What can hang from each mark
nakunef: moragab moto pesab tekir
pesab: nakunef
vasov: samaso
moragab: nakunef samaso
ludofar: nakunef samaso
moto: nakunef
samaso: moragab vasov

Every row comes from one small tree of marks. The marks that hang from a mark follow it in brackets, in alphabetical order. Every link used is in the known rows. Which tree was each row made from?
Known rows
moragab{nakunef{moto pesab} samaso{vasov}}: [ 0.05,  0.07,  0.09, -0.10,  0.01, -0.09, -0.46, -0.24, -0.08,  0.11,
  0.13,  0.17, -0.08,  0.09,  0.09,  0.09, -0.13,  0.10, -0.06]
moto{nakunef}: [-0.16,  0.19,  0.00, -0.10,  0.01, -0.03, -0.06, -0.15,  0.02,  0.00,
 -0.01,  0.05,  0.00, -0.26, -0.03,  0.01, -0.01, -0.04, -0.05]
samaso{moragab{nakunef{moto}} vasov}: [ 0.02,  0.12, -0.11,  0.06,  0.06, -0.06, -0.19,  0.08, -0.24, -0.16,
  0.07,  0.25,  0.08, -0.02, -0.19,  0.07, -0.19,  0.06, -0.18]
ludofar{samaso{moragab}}: [ 0.04, -0.09,  0.02, -0.07,  0.06, -0.03, -0.23,  0.07, -0.18,  0.05,
  0.01,  0.02,  0.15,  0.08,  0.30, -0.09, -0.07,  0.01, -0.13]
pesab{nakunef{moragab{samaso{vasov}} moto tekir}}: [-0.09,  0.38, -0.10, -0.08,  0.05, -0.01, -0.05, -0.42, -0.22, -0.11,
  0.10,  0.15, -0.06,  0.15,  0.51,  0.03, -0.09, -0.17, -0.01]
nakunef{moragab pesab tekir}: [-0.03, -0.22,  0.10, -0.02,  0.11,  0.03, -0.30, -0.52, -0.25,  0.00,
  0.13,  0.01, -0.09,  0.07,  0.05,  0.01,  0.01,  0.01,  0.09]
ludofar{nakunef{pesab} samaso{moragab vasov}}: [ 0.09, -0.32,  0.07, -0.11,  0.04, -0.06, -0.49,  0.09, -0.40,  0.31,
  0.02,  0.14,  0.34, -0.10,  0.02,  0.02, -0.16,  0.00, -0.18]
ludofar{nakunef{moragab moto pesab tekir}}: [-0.32,  0.07,  0.10, -0.08,  0.09,  0.02, -0.44, -0.60, -0.29,  0.13,
  0.13,  0.04,  0.01, -0.23, -0.16,  0.08,  0.03, -0.01,  0.09]
nakunef{moragab}: [-0.01,  0.44, -0.03,  0.01,  0.11,  0.03, -0.06, -0.19, -0.02, -0.14,
  0.04,  0.09,  0.00, -0.01,  0.02, -0.01,  0.00,  0.01,  0.01]
moragab{nakunef{moto}}: [-0.29,  0.26,  0.01, -0.03,  0.06, -0.02, -0.19, -0.21,  0.01, -0.05,
  0.12,  0.18, -0.11, -0.12, -0.18,  0.07,  0.01,  0.03,  0.01]
vasov{samaso{moragab{nakunef}}}: [-0.18,  0.12,  0.03, -0.17,  0.07, -0.09, -0.33,  0.15, -0.09,  0.03,
  0.01,  0.15, -0.05, -0.04, -0.25, -0.03, -0.08,  0.15, -0.17]
vasov{samaso{moragab{nakunef{moto pesab}}}}: [-0.26,  0.12,  0.10, -0.17,  0.08, -0.08, -0.45, -0.06, -0.11,  0.07,
  0.05,  0.15, -0.09, -0.10, -0.22, -0.02, -0.07,  0.14, -0.11]
pesab{nakunef{moragab moto tekir}}: [-0.31,  0.33, -0.09, -0.04,  0.09,  0.04,  0.02, -0.49, -0.18, -0.15,
  0.11,  0.17, -0.09,  0.01,  0.34,  0.03,  0.01, -0.21,  0.07]
ludofar{nakunef{moragab{samaso} pesab tekir}}: [-0.14, -0.19,  0.11, -0.13,  0.11, -0.01, -0.51, -0.41, -0.26,  0.20,
  0.10,  0.01,  0.00, -0.04,  0.00,  0.06,  0.00,  0.06,  0.01]
moragab{samaso}: [ 0.12,  0.01,  0.04, -0.09,  0.00, -0.05, -0.16, -0.02,  0.05,  0.06,
  0.00, -0.08, -0.06,  0.18,  0.31, -0.02, -0.03,  0.08, -0.05]
samaso{moragab}: [-0.05, -0.17, -0.05,  0.06,  0.10,  0.00, -0.09,  0.11, -0.10, -0.13,
 -0.01,  0.03,  0.03,  0.02, -0.01, -0.03, -0.05,  0.05, -0.11]
pesab{nakunef}: [-0.18, -0.02, -0.09, -0.03,  0.05,  0.02,  0.14,  0.01,  0.00, -0.03,
  0.01,  0.18, -0.01,  0.02,  0.27,  0.02,  0.00, -0.22, -0.02]
moragab{nakunef}: [-0.18,  0.00, -0.01, -0.02,  0.07, -0.02, -0.16,  0.00,  0.01, -0.02,
  0.09,  0.20, -0.07, -0.04, -0.22,  0.07,  0.01,  0.05, -0.04]
pesab{nakunef{moragab}}: [-0.19,  0.33, -0.11, -0.02,  0.14,  0.04,  0.09, -0.14, -0.02, -0.14,
  0.04,  0.26, -0.01,  0.01,  0.28,  0.02,  0.00, -0.21, -0.01]
nakunef{moragab{samaso} moto pesab}: [-0.07,  0.46,  0.14, -0.08,  0.11,  0.00, -0.43, -0.63, -0.01, -0.01,
  0.12,  0.02, -0.12,  0.03,  0.30, -0.01, -0.01,  0.06,  0.08]
pesab{nakunef{moragab moto}}: [-0.30,  0.60, -0.09, -0.02,  0.11,  0.05,  0.06, -0.35, -0.02, -0.17,
  0.07,  0.24, -0.05, -0.07,  0.32,  0.02,  0.01, -0.22,  0.04]
pesab{nakunef{moto}}: [-0.29,  0.25, -0.07, -0.04,  0.04,  0.02,  0.11, -0.20,  0.00, -0.06,
  0.04,  0.17, -0.04, -0.06,  0.30,  0.03,  0.01, -0.23,  0.03]

Write each row's tree
[-0.27, -0.04,  0.10, -0.19,  0.07, -0.08, -0.47, -0.15, -0.20,  0.08,
  0.08,  0.10, -0.11, -0.05, -0.21, -0.01, -0.08,  0.14, -0.10]  vasov{samaso{moragab{nakunef{moto pesab tekir}}}}
[-0.16, -0.32,  0.15, -0.04, -0.02,  0.01, -0.28, -0.59, -0.23,  0.12,
  0.13, -0.10, -0.13, -0.02,  0.08,  0.03,  0.01, -0.02,  0.14]  nakunef{moto pesab tekir}
[ 0.04,  0.33, -0.02, -0.15,  0.03, -0.07, -0.22, -0.38, -0.19, -0.06,
  0.05,  0.03, -0.02, -0.05,  0.18,  0.02, -0.11,  0.02, -0.08]  moto{nakunef{moragab{samaso{vasov}} tekir}}
[-0.24,  0.34, -0.07, -0.10,  0.10,  0.01, -0.09, -0.50, -0.14, -0.11,
  0.11,  0.12, -0.13,  0.12,  0.54,  0.01, -0.01, -0.16,  0.03]  pesab{nakunef{moragab{samaso} moto tekir}}
[-0.17,  0.12,  0.12, -0.02,  0.09,  0.04, -0.35, -0.78, -0.25, -0.03,
  0.16, -0.01, -0.13, -0.02,  0.09,  0.02,  0.01, -0.01,  0.16]  nakunef{moragab moto pesab tekir}
[-0.19,  0.02,  0.08, -0.13,  0.10,  0.00, -0.30, -0.56, -0.18,  0.00,
  0.09,  0.05, -0.07, -0.20,  0.00,  0.02, -0.01, -0.03,  0.03]  moto{nakunef{moragab pesab tekir}}
[-0.08,  0.13,  0.15, -0.10,  0.09,  0.00, -0.47, -0.80, -0.21,  0.01,
  0.17, -0.07, -0.18,  0.12,  0.34,  0.00, -0.01,  0.05,  0.12]  nakunef{moragab{samaso} moto pesab tekir}
[ 0.27,  0.49, -0.04, -0.04,  0.05, -0.04, -0.16, -0.11, -0.07, -0.09,
  0.03,  0.07,  0.03,  0.17,  0.24,  0.00, -0.11,  0.07, -0.08]  nakunef{moragab{samaso{vasov}}}
[ 0.00, -0.31, -0.03,  0.04,  0.06, -0.05, -0.34, -0.13, -0.38, -0.07,
  0.12,  0.19,  0.02,  0.03, -0.18,  0.08, -0.19,  0.06, -0.12]  samaso{moragab{nakunef{moto pesab tekir}} vasov}
[ 0.12,  0.16,  0.08, -0.16,  0.05, -0.03, -0.46, -0.15, -0.34,  0.30,
  0.06,  0.19,  0.32, -0.12,  0.04,  0.04, -0.12, -0.04, -0.09]  ludofar{nakunef{moragab pesab} samaso{vasov}}
[-0.26,  0.13,  0.04, -0.18,  0.05, -0.09, -0.37, -0.07, -0.19,  0.02,
  0.06,  0.09, -0.10, -0.05, -0.21, -0.03, -0.08,  0.15, -0.12]  vasov{samaso{moragab{nakunef{moto tekir}}}}
[-0.06,  0.79,  0.02, -0.07,  0.08, -0.01, -0.24, -0.47,  0.03, -0.13,
  0.08,  0.01, -0.09,  0.04,  0.31, -0.03, -0.02,  0.06,  0.03]  nakunef{moragab{samaso} moto}
[ 0.04, -0.19,  0.10, -0.12, -0.02, -0.10, -0.50, -0.38, -0.24,  0.13,
  0.17,  0.09, -0.12,  0.16,  0.11,  0.10, -0.14,  0.10, -0.04]  moragab{nakunef{moto pesab tekir} samaso{vasov}}
[-0.11,  0.02,  0.11, -0.18,  0.10, -0.04, -0.40, -0.58, -0.15,  0.04,
  0.10,  0.00, -0.11, -0.09,  0.20,  0.00, -0.03,  0.02,  0.00]  moto{nakunef{moragab{samaso} pesab tekir}}
[ 0.11, -0.10, -0.12,  0.07,  0.07, -0.06, -0.17,  0.25, -0.24, -0.14,
  0.04,  0.25,  0.10,  0.05, -0.23,  0.07, -0.19,  0.08, -0.22]  samaso{moragab{nakunef} vasov}
[-0.18, -0.34,  0.10, -0.13,  0.02, -0.02, -0.25, -0.41, -0.17,  0.11,
  0.06, -0.02, -0.07, -0.19, -0.02,  0.03, -0.01, -0.04,  0.02]  moto{nakunef{pesab tekir}}
[ 0.01, -0.09, -0.03,  0.05,  0.07, -0.05, -0.31, -0.02, -0.26, -0.08,
  0.09,  0.25,  0.06, -0.03, -0.20,  0.08, -0.18,  0.06, -0.15]  samaso{moragab{nakunef{moto pesab}} vasov}
[-0.03, -0.05,  0.08, -0.12,  0.02, -0.05, -0.52, -0.12, -0.40,  0.28,
  0.05,  0.13,  0.31, -0.18,  0.06,  0.02, -0.16, -0.02, -0.13]  ludofar{nakunef{moto pesab} samaso{moragab vasov}}
[ 0.13,  0.07,  0.01, -0.15, -0.06, -0.07, -0.26,  0.13, -0.29,  0.31,
  0.00,  0.11,  0.34, -0.11,  0.03,  0.03, -0.13, -0.05, -0.14]  ludofar{nakunef samaso{vasov}}
[ 0.01, -0.16,  0.08, -0.12,  0.07, -0.03, -0.47, -0.33, -0.33,  0.19,
  0.09,  0.04,  0.07, -0.01, -0.02,  0.08, -0.07,  0.05, -0.03]  ludofar{nakunef{moragab{samaso{vasov}} pesab tekir}}
[-0.25,  0.08,  0.13, -0.13,  0.09, -0.01, -0.53, -0.62, -0.25,  0.17,
  0.13,  0.00, -0.03, -0.12,  0.03,  0.06,  0.01,  0.04,  0.06]  ludofar{nakunef{moragab{samaso} moto pesab tekir}}
[-0.29, -0.37,  0.04,  0.02,  0.14, -0.02, -0.41, -0.27, -0.25, -0.08,
  0.14,  0.12, -0.11, -0.02, -0.13,  0.04, -0.04,  0.07, -0.04]  samaso{moragab{nakunef{moto pesab tekir}}}
[ 0.11,  0.18,  0.11, -0.08,  0.03, -0.02, -0.43, -0.71, -0.30,  0.02,
  0.16, -0.03, -0.09,  0.15,  0.31,  0.03, -0.11,  0.05,  0.07]  nakunef{moragab{samaso{vasov}} moto pesab tekir}
[-0.20,  0.07, -0.10, -0.04,  0.12,  0.03,  0.05, -0.27, -0.18, -0.12,
  0.08,  0.19, -0.06,  0.08,  0.31,  0.02,  0.00, -0.20,  0.01]  pesab{nakunef{moragab tekir}}
[ 0.26,  0.17, -0.04, -0.06,  0.03, -0.05, -0.20, -0.28, -0.26, -0.07,
  0.08, -0.02, -0.03,  0.26,  0.27,  0.01, -0.11,  0.06, -0.05]  nakunef{moragab{samaso{vasov}} tekir}
[ 0.09, -0.52, -0.04,  0.05,  0.07, -0.06, -0.31,  0.04, -0.39, -0.05,
  0.10,  0.20,  0.05,  0.09, -0.20,  0.08, -0.19,  0.07, -0.16]  samaso{moragab{nakunef{pesab tekir}} vasov}
[ 0.07, -0.58,  0.07, -0.13,  0.02, -0.06, -0.53, -0.05, -0.56,  0.32,
  0.06,  0.07,  0.29, -0.03,  0.05,  0.02, -0.17, -0.01, -0.16]  ludofar{nakunef{pesab tekir} samaso{moragab vasov}}
[ 0.04,  0.06,  0.07, -0.16,  0.05, -0.05, -0.37, -0.50, -0.22,  0.05,
  0.08,  0.04, -0.04, -0.06,  0.18,  0.03, -0.11,  0.01, -0.04]  moto{nakunef{moragab{samaso{vasov}} pesab tekir}}
[-0.31, -0.02,  0.03, -0.07, -0.02, -0.01, -0.23, -0.33, -0.23,  0.15,
  0.07, -0.04,  0.03, -0.21, -0.18,  0.07,  0.02, -0.01,  0.05]  ludofar{nakunef{moto tekir}}
[-0.26, -0.11,  0.14, -0.14,  0.09, -0.03, -0.57, -0.24, -0.29,  0.27,
  0.07,  0.07,  0.20, -0.22,  0.09, -0.02, -0.04,  0.00, -0.07]  ludofar{nakunef{moto pesab} samaso{moragab}}
